Every row comes from one small tree of marks. The marks that hang from a mark follow it in brackets, in alphabetical order. Every link used is in the known rows. Which tree was each row made from?
Known rows
V[N[D]]: [-0.22  4.42 -4.79 -6.85  3.01  0.89  0.61 -0.54  0.27  2.75 -2.58  1.71
 -1.47 -0.55  0.65 -0.39  0.16 -0.22  1.12 -0.37  0.02 -0.32  1.32  0.54
 -2.45 -0.58 -0.53 -0.31]
P[B]: [ 0.00  1.14 -2.23 -3.10  1.39 -0.14  0.25  0.57  0.17 -1.32  0.30  0.68
 -0.45 -1.14  0.21 -0.71  1.07 -0.96 -1.59 -1.14 -0.66 -0.61 -1.39 -0.44
 -2.89 -0.48 -1.45 -0.05]
W[Q[R]]: [ 0.25  2.31 -2.09  2.05  1.00  0.32  0.59  0.51 -0.59  0.74 -0.44  0.86
 -0.50 -1.67  0.03  2.92  0.79  0.06 -1.69 -0.47  0.57  0.27 -0.03 -1.38
 -0.42  0.02 -0.17 -0.97]
N[D]: [-0.19  3.15 -4.08 -3.89  2.19  0.53  0.87  0.18 -0.16  2.10 -0.99  1.69
 -0.98 -0.18  0.31  0.13  0.37 -0.08  0.66 -0.57  0.45 -0.74  0.58 -1.18
 -2.18 -0.19 -0.92  0.07]
A[J]: [-0.66  1.35  0.00 -1.14  1.93  0.50 -0.30  0.10 -0.06 -0.47  0.78  1.31
 -0.35 -1.23  0.29  2.27  1.10 -0.09 -0.48 -0.61 -0.15 -0.53  0.22 -3.22
 -0.75  0.19 -0.74  0.21]
U[T[Y[S]]]: [-1.03  2.40 -0.31 -2.03 -0.15 -1.07 -0.70  0.29  0.55 -1.47  1.29 -1.60
  0.36 -0.01  0.08 -0.82  1.50 -1.44  3.85 -0.74 -0.48 -2.24 -1.83 -1.45
 -1.79  0.15 -0.80 -1.78]
N[W]: [-0.47  1.38 -3.39 -2.62  2.92  0.56  0.48  0.14 -0.42  2.54 -0.28  1.69
 -0.27 -0.68  0.41  1.14 -0.65 -0.68  1.01 -0.53  0.09 -0.58  0.03 -2.40
 -1.14 -0.60 -0.62  1.42]
W[Q]: [ 0.28  2.84 -2.60 -0.94  1.58  0.27  0.31  0.39 -0.43  1.66 -0.13  1.47
 -0.78 -1.72 -0.04  1.69  0.59 -0.18 -0.37 -0.68  0.58  0.22 -0.23 -2.07
 -0.83  0.10 -0.37 -0.16]
V[N[D W[Q[G R[B K]]]]]: [-0.37  3.43 -5.75 -4.68  1.96  1.13  1.00 -0.47 -0.21  3.49 -3.46  1.62
 -0.89 -0.44  0.24  0.45 -0.81  0.39 -0.40  0.18  0.36  0.77  1.60  1.05
 -0.45 -1.14  0.14  0.30]
T[Y[S]]: [-1.17  2.57 -1.76 -2.55  0.78 -0.89 -0.58 -0.01 -0.49  0.05  1.09 -0.61
 -0.21 -1.52 -0.72  0.04  0.85 -1.41  2.46 -1.06 -0.59 -2.25 -1.51  0.01
 -1.22 -0.18 -1.14 -0.94]
N[D W[Q[G R U]]]: [-0.46  2.19 -5.13  0.16  2.14  1.20  2.22 -0.25 -0.75  4.04 -1.42  0.99
 -0.17  0.38 -0.24  2.29  0.24  0.41 -1.27  0.68  1.68 -0.07  1.33 -1.12
  0.48 -0.52  0.12  0.18]
C[N[D W[Q[G R[K] U]]]]: [-0.10  1.97 -6.80 -2.67  2.07  1.33  1.10 -0.11 -0.56  4.34 -1.98  1.25
 -0.40  0.28 -0.40 -0.17  1.05 -0.10 -1.39 -0.33  0.43  1.40  1.32  0.12
 -0.39 -0.88  0.59  1.12]
R[Q]: [ 0.23  0.26 -1.34 -3.10  1.02 -0.14 -0.11  0.21  0.47  0.93 -0.33  1.73
 -0.49 -0.75 -0.58 -0.53 -1.06 -0.34  2.22 -1.38  0.10  0.17  0.64 -1.35
 -1.17  0.04 -1.16  0.26]
X[G]: [ 0.96  0.88  0.73 -0.27  2.37  0.08 -0.53 -0.04 -0.25 -0.66  0.04  1.20
 -0.32 -2.40  0.81  1.04  0.41 -1.37  1.04 -0.74  1.19 -0.18 -0.04 -1.61
 -1.56 -0.22 -0.63  0.18]
R[Q[G]]: [ 0.32 -1.08 -0.95 -1.78  0.38 -0.17 -0.15 -0.26  0.77  0.29 -0.14  1.04
  0.24 -0.63 -0.35 -0.76 -0.87 -0.53  1.79 -1.05  0.46  0.04  1.22 -0.06
 -0.14 -0.30 -1.38  0.26]
W[Q[G[X] U[T]]]: [-0.27  0.42  1.43  1.52  0.36  0.06  0.35 -0.54 -0.16 -0.73  1.33 -0.75
  0.58 -0.30  0.51  0.03  1.85 -0.50  0.03  0.34  1.44 -0.35  0.28 -0.58
  0.75  0.77  0.17 -0.26]
V[N[W]]: [-0.43  3.21 -4.25 -5.94  3.50  0.93  0.32 -0.57  0.07  3.08 -2.09  1.72
 -0.96 -0.90  0.72  0.32 -0.57 -0.63  1.38 -0.32 -0.23 -0.23  0.91 -0.29
 -1.73 -0.87 -0.30  0.63]
U[T[Y]]: [-0.57  1.64 -0.04 -1.99  0.26 -0.65 -0.60  0.49  0.65 -1.63  0.93 -1.27
  0.26 -0.17  0.48 -0.86  1.40 -1.35  3.79 -0.77 -0.43 -1.81 -1.42 -1.76
 -1.78  0.24 -0.91 -1.40]
Q[R]: [-0.05  0.54 -0.47  2.19  0.90  0.16  0.23  0.41 -0.26 -0.94 -0.03  0.22
 -0.15 -0.90  0.74  2.16  0.52 -0.30 -1.20 -0.47 -0.25 -0.58  0.06 -0.37
 -1.25 -0.12 -0.54 -0.81]
Q[G[X] R[K] U[T[Y]] W]: [-0.77 -4.54  7.33  6.79 -2.01 -0.69 -0.77 -0.74  0.35 -4.80  1.72 -3.64
  2.14  2.12  0.64 -1.54  0.84 -0.08 -0.77  1.40  0.05 -1.53 -1.48  3.27
  3.06 -0.10  0.24 -0.78]
S[Y]: [ 0.13  1.65 -3.71 -3.35  1.85 -0.52 -0.43  0.40 -0.02  0.70  1.35  0.46
 -0.55 -1.37 -0.19  0.35  0.65 -0.80  1.63 -1.20  0.28 -1.66 -1.15 -0.57
 -1.89  0.31 -1.12 -0.23]
C[N[D W[Q[R[B K] U]]]]: [-0.01  2.46 -6.72 -3.54  1.52  1.18  1.01  0.16 -0.81  4.26 -2.18  1.50
 -0.84  0.05 -0.53 -0.26  0.63  0.25 -1.38 -0.53 -0.06  1.73  0.90 -0.28
 -0.92 -0.82  0.76  1.46]
C[N[D W[Q[U]]]]: [ 0.00  3.58 -7.70 -4.85  3.05  1.36  1.28 -0.13 -0.65  5.36 -1.92  1.85
 -0.98 -0.13 -0.52 -0.04  1.17 -0.23 -0.29 -0.73  0.43  1.09  1.06 -1.22
 -1.46 -0.80  0.34  1.33]
V[N[W[Q]]]: [-0.28  3.95 -4.88 -5.39  3.44  1.03  0.54 -0.51 -0.14  3.73 -2.34  1.91
 -1.09 -1.25  0.38  0.95 -0.41 -0.39  0.87 -0.29  0.17  0.23  0.91 -0.63
 -1.23 -0.83 -0.09  0.39]
J[U[T[Y[S]]]]: [-0.10  0.42  0.79 -0.56  0.95 -0.37 -0.61  0.79 -0.15 -0.34  1.85 -0.06
  0.17  0.72  0.12 -1.08  1.51 -1.46  3.83 -0.59  0.39 -1.76 -1.23 -1.70
 -1.51  1.32  0.01 -0.52]
V[N]: [-0.10  3.17 -2.74 -5.57  2.66  0.60 -0.13 -0.49  0.34  1.53 -1.64  1.27
 -1.16 -1.12  0.87 -0.17  0.06 -0.63  1.06 -0.46 -0.48 -0.30  0.78  0.40
 -2.20 -0.45 -0.44 -0.10]
K[R[B Q[G[X] U W]]]: [ 0.68 -1.75  3.98  0.17 -1.98 -0.90 -0.73 -0.03 -0.16 -1.82 -0.30  0.38
  0.24  0.80 -0.17 -0.96 -2.58  1.10  1.95 -0.25 -1.03  0.23  0.71  1.32
  1.26  0.29  0.49  0.69]
C[N[D W[Q]]]: [ 0.05  4.12 -8.67 -5.45  3.25  1.31  1.13  0.01 -0.62  5.43 -2.34  2.32
 -1.00 -0.55 -0.48  0.10  0.93 -0.31  0.01 -1.17  0.38  1.08  1.05 -1.39
 -1.64 -1.13 -0.04  1.34]

Write each row's tree
[ 0.22 -2.24  0.73 -3.44 -2.61 -0.73 -1.28  0.92  0.22 -0.96 -0.73  1.56
 -0.44 -0.29 -0.77 -2.94 -2.97  0.69  0.91 -1.07 -1.29  1.98 -0.02  0.38
 -0.23  0.12 -0.22  1.84]	R[B K Q]
[-0.01 -2.80  5.67  4.93 -3.47 -0.90 -0.88  0.44  0.26 -3.45  0.98 -3.11
  0.53  1.97 -0.04 -0.59 -0.37  0.94 -1.32  1.33 -1.80 -0.46 -2.91  1.33
  0.94 -0.08  0.90 -0.83]	Q[R[B K] U[T[Y]] W]
[ 0.28  1.07 -1.08  1.87 -0.76  0.02  0.01  0.85 -0.70 -0.19 -0.62  0.81
 -0.47 -1.42 -0.06  1.76 -0.15  0.55 -2.34 -0.31 -0.12  1.18 -0.36 -0.50
  0.05  0.07  0.28 -0.21]	W[Q[R[B K]]]
[-0.07 -3.05  0.47 -1.51 -0.80 -0.27 -0.98  0.31  0.83 -0.48 -0.21  1.13
  0.53  0.28 -0.51 -2.63 -1.78 -0.23  1.05 -0.68  0.01  1.02  0.91  1.03
  0.91  0.04 -0.60  0.81]	R[K Q[G]]
[ 0.23 -0.09  0.23  4.55 -0.04  0.40  0.81 -0.24 -0.37 -0.01  0.66 -0.79
  0.26 -0.66  0.17  2.48  1.45  0.03 -2.71  0.76  1.00  0.16  0.60  0.20
  0.95  0.35  0.40 -1.03]	W[Q[G R U]]
[ 0.25 -1.31  1.21  4.40 -1.84  0.10  0.22  0.10 -0.47 -0.95  0.45 -0.88
  0.27 -0.44  0.06  1.32  0.52  0.54 -3.37  0.90  0.32  1.05  0.28  1.06
  1.40  0.40  0.86 -0.22]	W[Q[G R[B K] U]]
[-0.33  1.14  0.14  1.61 -0.49 -0.31  0.24 -0.39  0.05  0.02  1.47 -1.59
  0.42 -0.23 -0.27  0.64  1.89 -0.61  0.11  0.56  0.88 -0.77 -0.47 -0.47
  0.55  0.49  0.27 -1.37]	W[Q[G U[T[Y[S]]]]]
[ 0.93 -2.72  2.98 -0.11 -3.23 -0.98 -0.61 -0.47  1.05 -1.51  0.38 -1.09
  0.38  0.93 -0.57 -1.88 -1.74  0.79  1.16  0.12 -0.80  0.41 -0.61  0.46
  0.58 -0.54 -0.48  0.69]	R[B Q[G U[T] W]]
[ 0.71  0.36  1.14 -0.97  0.15 -0.57 -0.63  0.60  0.16  0.12 -0.94  1.63
 -0.32  0.62 -0.40  0.21 -2.48  0.72  2.72 -0.83 -0.99 -0.13  0.33 -0.46
  0.10  0.08  0.08 -0.40]	K[R[Q[W]]]
[-0.23 -2.29  2.07 -0.86  0.41 -0.13  0.08 -0.84  0.33 -0.65  0.94  0.23
  0.54  0.00 -0.22 -1.75 -0.25 -0.52  1.68 -0.48  0.99 -0.17  1.46  0.69
  0.59  0.57 -0.72  0.79]	R[Q[G[X] U]]
[-0.38 -1.19  1.97  4.38 -0.17  0.28  0.35 -0.26 -0.71 -1.24  0.77 -0.56
  0.66 -0.44  0.33  0.85  1.20  0.02 -2.56  0.62  1.24  0.42  0.63  1.21
  1.85  0.71  0.63 -0.20]	W[Q[G[X] R[K] U]]
[-0.59  3.55 -5.32 -2.68  2.57  1.04  1.97  0.08 -0.58  4.59 -1.22  1.41
 -0.65  0.69 -0.32  1.26  0.27  0.28  0.60  0.39  1.43 -0.18  0.50 -2.81
 -0.65 -0.13  0.22  0.35]	N[D W[Q[U[T]]]]
[ 0.51 -4.88  5.28  6.70 -3.38 -0.43 -0.65 -0.41  0.18 -3.00  0.87 -2.47
  1.02  1.55  0.41  0.01 -0.90  1.14 -4.13  1.81 -1.18  0.17 -1.20  3.38
  2.38 -0.75  0.66  0.34]	Q[G R[B K] U W]
[ 0.71 -1.92  1.44 -1.82 -1.79 -0.91 -0.81 -0.58  0.31 -1.44 -0.56  0.80
  0.32 -0.80 -0.43 -1.85 -2.42  0.59  1.35 -1.20 -0.40  0.42 -0.09  1.09
  0.84 -1.13 -1.57  1.88]	R[B Q[G[X] W]]
[ 0.37 -4.73  6.23  7.00 -4.21 -0.77 -0.82 -0.27  0.82 -4.15  1.17 -3.54
  1.48  2.48  0.68 -0.67 -0.33  0.96 -2.83  1.96 -1.17 -0.17 -1.71  2.63
  2.12 -0.51  0.83 -0.53]	Q[G R[B K] U[T] W]
[ 0.02 -0.22  3.44  0.88 -0.14 -0.55 -0.46 -0.22  0.64 -0.83  1.68 -2.14
  0.10  1.55 -0.01 -0.66  0.68 -0.12  1.46  0.83 -0.84 -1.82 -2.74 -0.90
 -0.30 -0.03 -0.03 -0.79]	Q[U[T[Y]] W]
[ 0.22 -4.27  3.16  0.51 -1.36 -0.35 -0.97 -0.14  0.97 -0.30  0.42  0.03
  0.59  1.66 -0.88 -2.76 -2.03  0.47  0.08  0.41 -0.32  0.78 -0.25  1.56
  1.95 -0.10 -0.01  0.89]	R[K Q[G U W]]
[ 0.36 -4.70  4.37 -0.03 -4.51 -1.19 -1.53  0.11  0.99 -2.43  0.38 -1.40
  0.76  1.58 -1.00 -3.89 -2.48  0.88  1.04  0.36 -1.33  1.05 -1.19  1.94
  1.87 -0.24  0.11  1.01]	R[B K Q[G U[T[Y]] W]]
[-0.40 -4.77  6.42  6.75 -1.02 -0.19 -0.46 -0.92 -0.13 -3.41  1.32 -2.02
  1.58  1.54  0.77 -0.66  0.06  0.38 -2.99  1.40  0.15 -0.73 -0.64  3.51
  2.99 -0.27  0.31  0.44]	Q[G[X] R[K] U W]
[-0.30 -0.15  1.98  4.48 -0.18  0.09  0.64 -0.43 -0.30 -1.68  1.01 -1.36
  0.84 -0.25  0.57  1.31  2.01 -0.26 -1.27  0.55  1.46 -0.29  0.45  0.12
  1.17  0.70  0.36 -1.07]	W[Q[G[X] R U[T]]]
[ 0.62 -0.61  2.42 -1.19 -1.75 -0.70 -0.51  0.60 -0.23 -0.93 -0.36  0.83
 -0.50  0.54 -0.31 -0.42 -2.31  0.97  2.15 -0.41 -1.33  0.63  0.95  0.06
 -0.22  0.92  0.93  0.25]	K[R[B Q[U]]]
[ 0.62 -4.83  3.75 -0.11 -3.81 -0.85 -1.34 -0.01  0.66 -1.51  0.10 -0.25
  0.35  1.19 -0.91 -3.25 -3.02  1.20 -0.51  0.38 -1.24  1.63 -0.59  2.11
  1.84 -0.35  0.16  1.87]	R[B K Q[G U W]]
[ 0.43 -0.33  0.55  4.24 -1.24  0.16  0.63 -0.19 -0.51 -0.56  0.51 -0.96
  0.11 -0.90  0.14  2.23  0.97  0.40 -3.03  0.72  0.54  0.58  0.44  0.50
  0.91  0.22  0.49 -0.54]	W[Q[G R[B] U]]
[-0.23 -0.91  1.61  4.70 -1.32 -0.02  0.19  0.15  0.01 -1.35  0.91 -1.90
  0.78  0.20  0.02  0.95  1.53 -0.14 -1.51  0.91  0.71  0.09 -0.18  0.56
  1.48  0.61  0.74 -1.60]	W[Q[G R[K] U[T[Y]]]]
[ 0.69 -1.27  2.81  0.75 -0.60 -0.52 -0.46  0.07  0.31 -0.39 -0.18  0.45
  0.22  1.30 -0.29 -0.13 -2.04  0.71  2.00  0.01 -0.69 -0.22  0.77  0.63
  1.07  0.29  0.49 -0.42]	K[R[Q[G U W]]]
[-0.48  0.37  1.59 -0.05  1.61  0.38 -0.56  0.61 -0.08 -1.03  1.65  0.67
  0.11 -0.12  0.13  1.20  1.92 -0.61  1.74 -0.50  0.35 -1.06 -0.31 -3.62
 -0.51  1.10 -0.22 -0.18]	A[J[U[T[Y]]]]
[ 0.27  0.48 -0.28  1.62  0.51  0.35  0.51 -0.37 -0.21  0.90  0.96 -0.18
 -0.03 -0.73  0.09  1.24  1.27 -0.22 -1.44  0.55  0.99  0.10  0.41 -0.49
  0.53  0.43  0.23 -0.21]	W[Q[G U]]
[-0.52 -2.35  3.31  4.02 -0.52  0.24  0.04  0.41 -0.32 -1.67  1.18 -1.09
  0.08  0.96  0.47  0.51  0.59  0.13 -2.60  1.05 -0.48  0.10 -0.12  0.94
  0.00  1.05  1.17 -0.41]	Q[R[K] U]
[ 0.24 -1.18  1.84 -2.46 -2.57 -0.87 -0.39  0.21  0.44 -1.26  0.51 -0.68
 -0.33  0.05 -0.81 -1.92 -1.04  0.23  2.55 -0.55 -0.85  0.44 -0.26 -0.59
 -0.90  0.56 -0.22  0.41]	R[B Q[U[T[Y]]]]
[ 0.07  1.91 -0.01  0.47  0.56  0.15  0.46  0.22 -0.09  0.77  0.99 -0.23
 -0.43 -0.19  0.05  0.96  1.51 -0.15 -0.03  0.32  0.64 -0.02 -0.54 -2.24
 -0.68  0.92  0.56 -0.79]	W[Q[U[T]]]
[ 0.00 -1.21  1.91  4.42 -2.53 -0.25  0.02  0.23 -0.13 -1.89  0.75 -2.04
  0.67 -0.04 -0.02  0.69  1.07  0.20 -1.86  0.89  0.24  0.49 -0.32  0.87
  1.42  0.50  0.83 -1.11]	W[Q[G R[B K] U[T[Y]]]]
[ 0.91 -0.73  2.94 -0.57 -1.86 -0.82 -0.69  0.48 -0.10 -0.77 -0.53  0.75
 -0.46  0.91 -0.51 -0.30 -2.84  1.35  1.89 -0.27 -1.61  0.48  0.13  0.17
  0.26  0.35  0.78  0.31]	K[R[B Q[U W]]]
[ 0.05 -1.10  0.98  4.69 -0.60  0.35  0.39  0.02 -0.32 -0.39  0.62 -0.76
  0.38 -0.22  0.09  1.55  0.97  0.17 -3.09  0.94  0.76  0.64  0.43  0.76
  1.48  0.51  0.78 -0.74]	W[Q[G R[K] U]]
[-0.55  3.07 -5.00 -3.89  2.59  1.34  1.26 -0.66 -0.16  3.85 -2.93  1.25
 -0.80  0.16  0.21  0.49 -0.26  0.22 -0.46  0.64  0.74  0.48  1.73  0.98
 -0.22 -0.70  0.49 -0.02]	V[N[D W[Q[G R[K] U]]]]
[-0.21 -4.44  5.20  5.76 -3.98 -0.49 -0.46 -0.01  0.51 -4.51  1.52 -3.36
  1.43  1.75  1.05 -0.83  0.70  0.20 -2.33  1.67 -0.61  0.17  0.03  2.39
  1.11  0.60  1.12 -0.63]	Q[G R[B K] U[T]]
